Each row comes from the steps of one path. Every step used is in the known rows, and no mark comes twice. Write the path behind each row, first mark first.
Known rows
rosi > dufi > nezofe: [ 3.75  1.96  1.36 -0.54  1.29 -0.55  0.47 -3.53 -0.93  1.60 -0.75 -0.28
  2.59  2.66  1.84  0.89  0.50  1.75  1.50  1.79 -3.58  1.07 -1.14 -1.29
 -1.15  0.27 -1.91  1.91]
nezofe > dimepon: [-2.68 -0.35 -1.82  0.41  0.01  1.03 -2.39  2.90  0.54  0.29 -2.11 -1.03
 -1.66 -0.24 -0.06  0.87  1.88  2.71  1.30 -1.07  0.67  1.14  0.81  2.43
  0.82  3.67 -1.77 -1.52]
dufi > pubiko > dimepon: [-2.51 -0.94  1.34  1.14 -0.52  1.31 -0.31  1.19  0.85 -2.21 -1.51 -0.78
 -1.13 -0.75 -1.67  1.71  2.31  1.74  0.14  1.06 -0.43  0.25 -2.71 -0.20
 -0.12  4.20 -0.82  1.54]
pubiko > dimepon > nezofe > dufi > tadim: [-0.35  4.34  1.58 -0.48 -3.26  1.12 -0.95 -5.03 -1.67  1.82 -1.82  1.62
  2.20  0.42 -1.93  0.51  3.62 -3.01 -1.15  1.47 -1.92 -0.73  2.40  4.37
  1.65  2.07 -1.22  1.17]
rosi > dufi > tadim: [ 3.06  3.26  0.70 -1.63  1.06 -1.89  0.83 -2.85 -2.67  1.47 -1.50 -1.40
  0.97  2.72 -0.71  0.23  1.72 -0.71 -3.31  0.61 -3.43  2.65  2.45  1.79
  0.57  1.25 -3.57  1.47]
dufi > rosi > dimepon > tadim: [-1.62  1.10 -0.08  0.53  0.65  1.09  0.23  3.95 -4.10  2.08  4.20 -0.01
 -1.16 -0.57 -0.22  0.16 -3.53 -2.50 -1.80 -3.93  2.02  0.61 -0.69 -2.78
 -3.06 -2.74  1.45  0.11]
dufi > nezofe > dimepon > rosi: [ 0.70 -0.92 -2.35  1.42 -1.27 -1.38 -1.23 -0.47  0.61 -0.84 -0.47  0.24
  2.53 -0.29  2.16  1.48 -0.01  0.81  0.22 -0.40 -0.63 -1.61  0.07 -0.22
  2.72  4.29 -0.14 -0.25]
dimepon > nezofe: [-0.08 -2.74  0.29 -2.75 -3.15  2.33 -2.25  0.55 -0.13  3.39 -0.26  0.25
 -0.99 -0.41  2.86  0.23 -1.61  2.10 -0.92 -1.01  3.88  1.15  1.10  3.90
  1.22 -3.07  2.31 -1.33]
pubiko > dufi > nezofe > dimepon > tadim: [-0.87  0.36 -0.77  1.77  1.18  1.77  0.97  0.91 -1.89  0.48  1.53 -1.44
  0.99 -0.15 -0.92  1.02 -2.15 -3.52  2.29 -0.34 -0.08  0.17 -1.09 -0.58
  0.88 -0.54 -0.29 -0.84]
pubiko > dufi > rosi: [ 0.25  1.43 -1.28  0.79  0.18  0.34 -2.68 -2.34  0.17 -0.67  2.56 -0.88
  2.18 -1.27  1.81  1.97 -1.40 -0.58 -0.97  1.99 -0.41 -1.26  0.17  4.52
 -1.53 -1.31  0.89  1.95]
pubiko > dimepon > demu: [-1.84  0.43  2.73 -0.36 -2.11  3.58 -1.12  1.65  0.02 -0.23 -1.10 -4.03
 -3.97 -1.58  0.82  2.10 -1.79 -0.40 -2.31  1.38  2.19 -0.14 -0.32  0.99
 -1.57  1.79 -1.03 -0.01]
pubiko > dimepon > tadim > dufi: [-0.23 -1.18  2.70 -1.61  1.93  0.34  0.00  2.54  1.15 -2.61  1.46 -0.42
 -3.33 -0.33 -2.88 -1.20 -2.05 -0.91  0.63  0.69  3.24 -0.67 -0.86 -4.20
  0.29 -4.29  0.47 -2.95]
pubiko > dimepon > tadim > dufi > rosi: [-1.32  0.24  2.33 -1.30  3.36 -0.20 -0.89  1.16  2.55 -4.36  2.98  1.16
 -3.22 -2.99 -2.27 -1.05 -1.46  0.64 -0.50  1.28  2.77 -0.68 -0.49 -1.82
 -1.43 -4.88  1.54 -0.49]
nezofe > dimepon > tadim: [-2.72 -0.61 -1.24  0.56  1.21  2.74  0.81  4.74 -2.33  0.98 -0.14 -2.14
 -3.46 -0.35 -0.93 -0.36 -1.19 -0.87  0.56 -2.16  2.30  1.82 -1.23 -0.68
  0.93 -0.64  0.19 -3.22]
tadim > dufi > nezofe > dimepon: [-0.41 -0.24  0.07  0.30  2.30 -2.55 -2.12 -0.70  3.63 -2.57 -0.30  1.65
  1.28 -0.38 -1.70 -0.26  1.43  2.47  3.93  0.74 -0.66  0.40  2.04 -0.47
  0.57  2.17 -2.19  0.12]
muzig > dimepon > demu: [-0.39 -0.21  0.80  1.38 -0.35  2.30  1.77  2.06  0.13  0.85  0.29 -4.87
 -2.91 -2.21  2.52 -0.25 -4.41  1.29 -3.60 -2.79  1.37 -0.61 -0.12  1.33
 -2.02  0.52  1.14 -0.57]
nezofe > dufi > rosi: [-1.30  4.20 -1.45  1.34 -1.06  2.11 -0.89 -2.61 -0.61  0.71 -0.76  1.38
  0.93 -0.54  1.04 -0.58  2.90  1.11  0.81  1.48 -2.05 -0.82 -1.34  3.05
 -1.99  0.14  1.02  0.61]
muzig > dufi: [ 0.79 -1.15 -2.40  4.12 -0.41 -3.74 -2.38  1.24  2.21  0.04 -1.89 -0.36
 -0.15  3.80  0.49  0.75 -0.11 -0.50 -0.22  0.74 -3.04 -1.87 -1.75  1.50
 -1.78 -2.28  0.24  1.02]
muzig > dufi > pubiko > dimepon: [-2.13 -1.72  0.49  3.40  0.29 -1.56  0.13  1.34  2.79 -3.30 -2.06  0.07
 -0.91  0.45 -2.62  1.64  2.56  0.08  0.43  1.65 -2.37 -1.67 -3.47 -0.47
 -0.96  2.23 -0.29  2.75]
muzig > dimepon > rosi > dufi: [ 3.55 -0.44 -0.28 -1.69  0.80  0.73  4.47 -0.02 -2.23  1.77 -0.61 -3.11
 -0.61  0.44  4.25 -0.29 -0.81  1.21 -3.57 -1.49 -0.82 -2.42 -1.73 -1.97
  1.09  0.39  1.72 -1.69]
tadim > dufi > pubiko: [ 0.36 -3.60 -1.36  0.28  1.37 -3.06  1.79  0.23  2.92 -2.10 -0.46  1.28
  0.70  0.25 -1.52 -2.47  1.10  2.61  1.44  0.05 -0.65  2.91  1.00 -0.92
  0.33  0.50 -0.42  0.24]
tadim > dufi: [ 1.49 -1.47  0.24 -1.68  0.86 -2.33 -2.32  0.38  2.57 -1.36  0.34  0.34
 -0.78  1.18 -0.51 -1.69 -0.50  2.39  0.73  0.60  1.26  0.61  1.86 -0.81
 -0.05 -2.29 -0.19 -2.27]

Write each row's path
[ 0.92  5.63 -1.21  2.03 -2.28 -0.68 -0.64 -4.80 -2.71  2.17 -2.31  0.43
  3.17  2.83 -1.79 -0.36  3.52 -2.35 -1.05  0.90 -4.92  0.72  1.94  3.84
  0.67  3.40 -2.89  0.98]
nezofe > dufi > tadim
[-0.80  1.17 -0.71  0.81  0.25  1.20  0.62  2.46 -4.23  2.21  4.95 -0.75
  0.89 -0.49  0.17  1.03 -4.27 -5.04 -1.26 -3.00  1.45 -0.81 -0.35 -1.56
 -2.74 -3.00  1.57  0.86]
pubiko > dufi > rosi > dimepon > tadim
[ 0.17 -3.77 -0.97  0.42  2.30 -1.92  3.96  1.86  1.28 -1.85  0.51  0.58
 -0.73 -0.01 -2.48 -3.37 -0.38  0.29  1.46 -0.94  0.34  3.26  0.10 -2.72
  0.48 -1.59  0.42 -0.76]
dimepon > tadim > dufi > pubiko
[-0.75 -2.04  0.08 -1.36  2.82 -0.70  0.73  3.30  1.54 -1.66  0.90 -0.12
 -3.10 -0.34 -2.42 -2.51 -1.19 -0.34  2.07 -0.84  3.10  1.00  1.30 -2.88
  1.23 -3.15 -0.07 -3.91]
nezofe > dimepon > tadim > dufi
[-0.39 -1.63 -3.33  0.23 -1.60 -0.22 -1.24  2.01 -0.19 -0.02 -1.43 -1.10
  0.04 -0.25  2.34  1.01  0.26  1.00 -1.22 -1.04  1.19 -1.22  0.19  0.73
  3.11  4.11  0.21 -2.17]
nezofe > dimepon > rosi
[-0.18 -0.23  0.53 -0.93  3.37 -1.16 -0.51  1.02  1.94 -3.11  3.06  1.19
 -2.26 -2.21 -1.02 -2.13 -2.12  0.94 -0.37  0.05  2.52  0.55  0.40 -1.18
 -1.34 -5.75  1.74 -1.02]
dimepon > tadim > dufi > rosi
[ 2.83 -0.02  1.47  0.62  2.05 -2.23 -0.28 -1.35  1.59 -1.76  2.57  1.20
  1.91  1.15 -1.25 -1.36 -2.81 -0.13  2.49  0.99 -0.60  0.46 -0.09 -3.78
 -0.53 -3.59 -0.27 -0.11]
dimepon > tadim > dufi > nezofe
[-2.55 -1.16  2.06  0.48 -1.26  2.64  1.44  1.62  0.76 -1.26 -1.53 -3.24
 -3.19 -2.17 -0.24  1.07 -0.55 -0.19 -1.60  1.14  0.98  1.21 -0.51  0.70
 -1.27  3.33 -0.92  1.42]
dufi > pubiko > dimepon > demu
[-1.24 -3.30  2.94 -3.84 -1.34  3.07  2.02 -0.19  0.33  1.03 -1.56  0.68
 -2.01 -2.05  0.59  0.57  1.50  1.32 -0.32  0.79  2.95  0.47 -0.67  1.47
  1.31 -0.63  1.59  0.67]
rosi > dufi > pubiko > dimepon > nezofe
[ 4.97  0.78  0.31 -0.81  0.13 -1.15  1.71 -3.93 -1.20  1.13 -0.34 -0.20
  3.73  2.01  3.06  0.89 -0.13  0.59  0.10  1.68 -3.23 -0.59 -1.18 -2.37
  0.38  0.78 -0.83  1.42]
dimepon > rosi > dufi > nezofe
[ 2.42  0.05  0.90 -3.09 -0.31  1.63  2.18 -0.33 -2.31  0.83 -1.88 -2.40
 -1.35  0.82  2.68  1.67  1.21  0.06 -2.47  1.87 -0.12 -1.88 -2.39 -2.40
  1.60  1.36 -0.08 -1.21]
pubiko > dimepon > rosi > dufi
[-0.48  1.32 -1.02 -1.01 -4.69  4.11 -0.07 -2.86 -1.79  5.17 -2.92  1.47
  1.10  1.15  2.45 -1.06  2.68 -0.46  1.87  0.76  0.28 -0.86 -0.36  4.06
  1.00 -0.75  1.72 -1.76]
dimepon > nezofe > dufi
[-2.55 -1.10  1.47  1.12  0.58  3.03  2.59  3.51 -1.99 -1.09  0.27 -1.76
 -3.09 -0.85 -2.47  0.20 -1.03 -1.65 -0.26 -0.75  1.25  1.04 -3.88 -2.87
  0.18 -0.32  0.61 -0.83]
dufi > pubiko > dimepon > tadim
[ 2.55  0.48  1.79  0.58  1.72 -3.18 -0.38 -0.86  0.33 -0.64  3.86  2.20
  2.79  1.38 -1.49 -1.07 -3.13 -1.31  2.30 -0.98 -0.64 -0.26  0.82 -5.09
 -1.77 -2.71 -0.58  1.19]
rosi > dimepon > tadim > dufi > nezofe
[-1.45 -4.01 -1.26  0.31  2.98 -1.61  4.02  2.73  2.03 -2.26 -0.19  1.06
 -1.19 -0.94 -3.41 -3.40  0.84  0.47  2.60 -1.31  0.75  3.06  0.64 -2.33
  1.24 -0.06  0.06 -1.07]
nezofe > dimepon > tadim > dufi > pubiko
[ 1.51 -1.72 -1.82  0.28  0.03 -3.12 -0.88 -0.69  2.46 -2.25 -0.04  1.18
  2.41 -0.58  1.02  0.27 -0.09  0.65  0.88  0.19  0.05 -1.93  1.24 -1.60
  2.99  3.04 -0.08 -0.92]
tadim > dufi > nezofe > dimepon > rosi
[ 1.79  0.68  3.25  0.28  1.98 -1.51 -0.52 -1.33  1.98 -2.95  2.53  1.21
  1.00  0.22 -2.49 -0.40 -2.27 -0.42  2.49  1.69 -0.02 -0.95 -0.87 -4.57
 -0.60 -2.83 -0.66  0.31]
pubiko > dimepon > tadim > dufi > nezofe
[-0.43  0.38 -1.74  3.36  1.58 -3.43 -2.56  0.24  3.32 -2.35  0.15  1.21
 -0.38  0.24  0.41  0.46  0.00  1.04 -0.94  1.19 -1.96 -1.44 -1.37  2.54
 -3.14 -3.67  1.76  2.72]
muzig > dufi > rosi
[ 1.09 -1.44 -3.12  3.26 -0.67 -3.72 -0.96 -0.36  2.25 -1.63 -1.16  0.64
  2.65  0.79  1.54  1.29  0.04 -0.77  0.62  0.06 -1.99 -3.01 -0.36 -0.38
  2.04  2.97  0.37  0.74]
muzig > dufi > nezofe > dimepon > rosi
[-1.46 -1.30  0.65 -3.06 -2.45  0.67 -2.50  0.84 -0.73  3.25  2.87  2.99
  0.56 -2.07  2.36  0.73 -2.16  0.77 -1.81 -3.53  4.25 -0.33  2.65  2.54
 -1.74 -2.54  2.76  1.74]
dufi > rosi > dimepon > nezofe
[-2.37 -3.50  2.34 -2.57 -2.31  2.74 -0.19  0.49  1.23  0.22 -0.77  1.12
 -1.46 -2.49  0.14  1.00  0.66  1.48 -0.21  0.03  3.63  0.30 -0.39  2.28
  1.46 -0.12  1.99  0.69]
dufi > pubiko > dimepon > nezofe
[ 2.12 -0.70 -1.53 -2.92  0.43  0.78  3.00  0.42 -1.91  1.73 -2.79 -2.01
 -0.92  0.79  3.06  0.33  1.96  0.88 -0.98  0.38 -0.20 -0.34 -0.20 -0.97
  2.36  2.28 -0.54 -1.98]
nezofe > dimepon > rosi > dufi
[ 0.77  3.82 -0.33 -0.15 -3.40  0.23 -0.50 -5.27 -2.17  3.30 -1.80  1.73
  2.90  1.53 -0.79 -0.79  2.80 -2.52 -1.10  0.44 -2.51  0.62  3.25  5.23
  1.82  1.17 -1.17  0.82]
dimepon > nezofe > dufi > tadim
[ 0.35  4.40 -0.13 -0.43 -3.82 -0.57 -0.68 -4.48 -3.22  4.02 -0.42  2.50
  3.87  1.55 -1.18 -0.43  2.46 -3.79 -1.24 -1.24 -2.59 -0.10  4.23  3.73
  0.53  2.06 -1.37  1.82]
rosi > dimepon > nezofe > dufi > tadim
[-1.55  4.28 -1.27  1.09 -1.83  0.27 -1.72 -0.57 -2.71  2.96  1.71  2.63
  2.35  0.16  0.74  0.39  1.46 -1.03  0.09 -2.20 -1.54 -1.71  0.80  0.33
 -4.00  2.11 -0.05  2.55]
nezofe > dufi > rosi > dimepon
[ 0.40  1.20  0.09 -0.31  2.23  0.07  0.33 -0.95  0.44  0.26 -1.94  0.05
  0.80  0.41  0.14  0.86  2.79  2.35  3.04  0.78 -2.22  1.02  0.33  0.02
  0.20  3.71 -2.81  0.79]
rosi > dufi > nezofe > dimepon
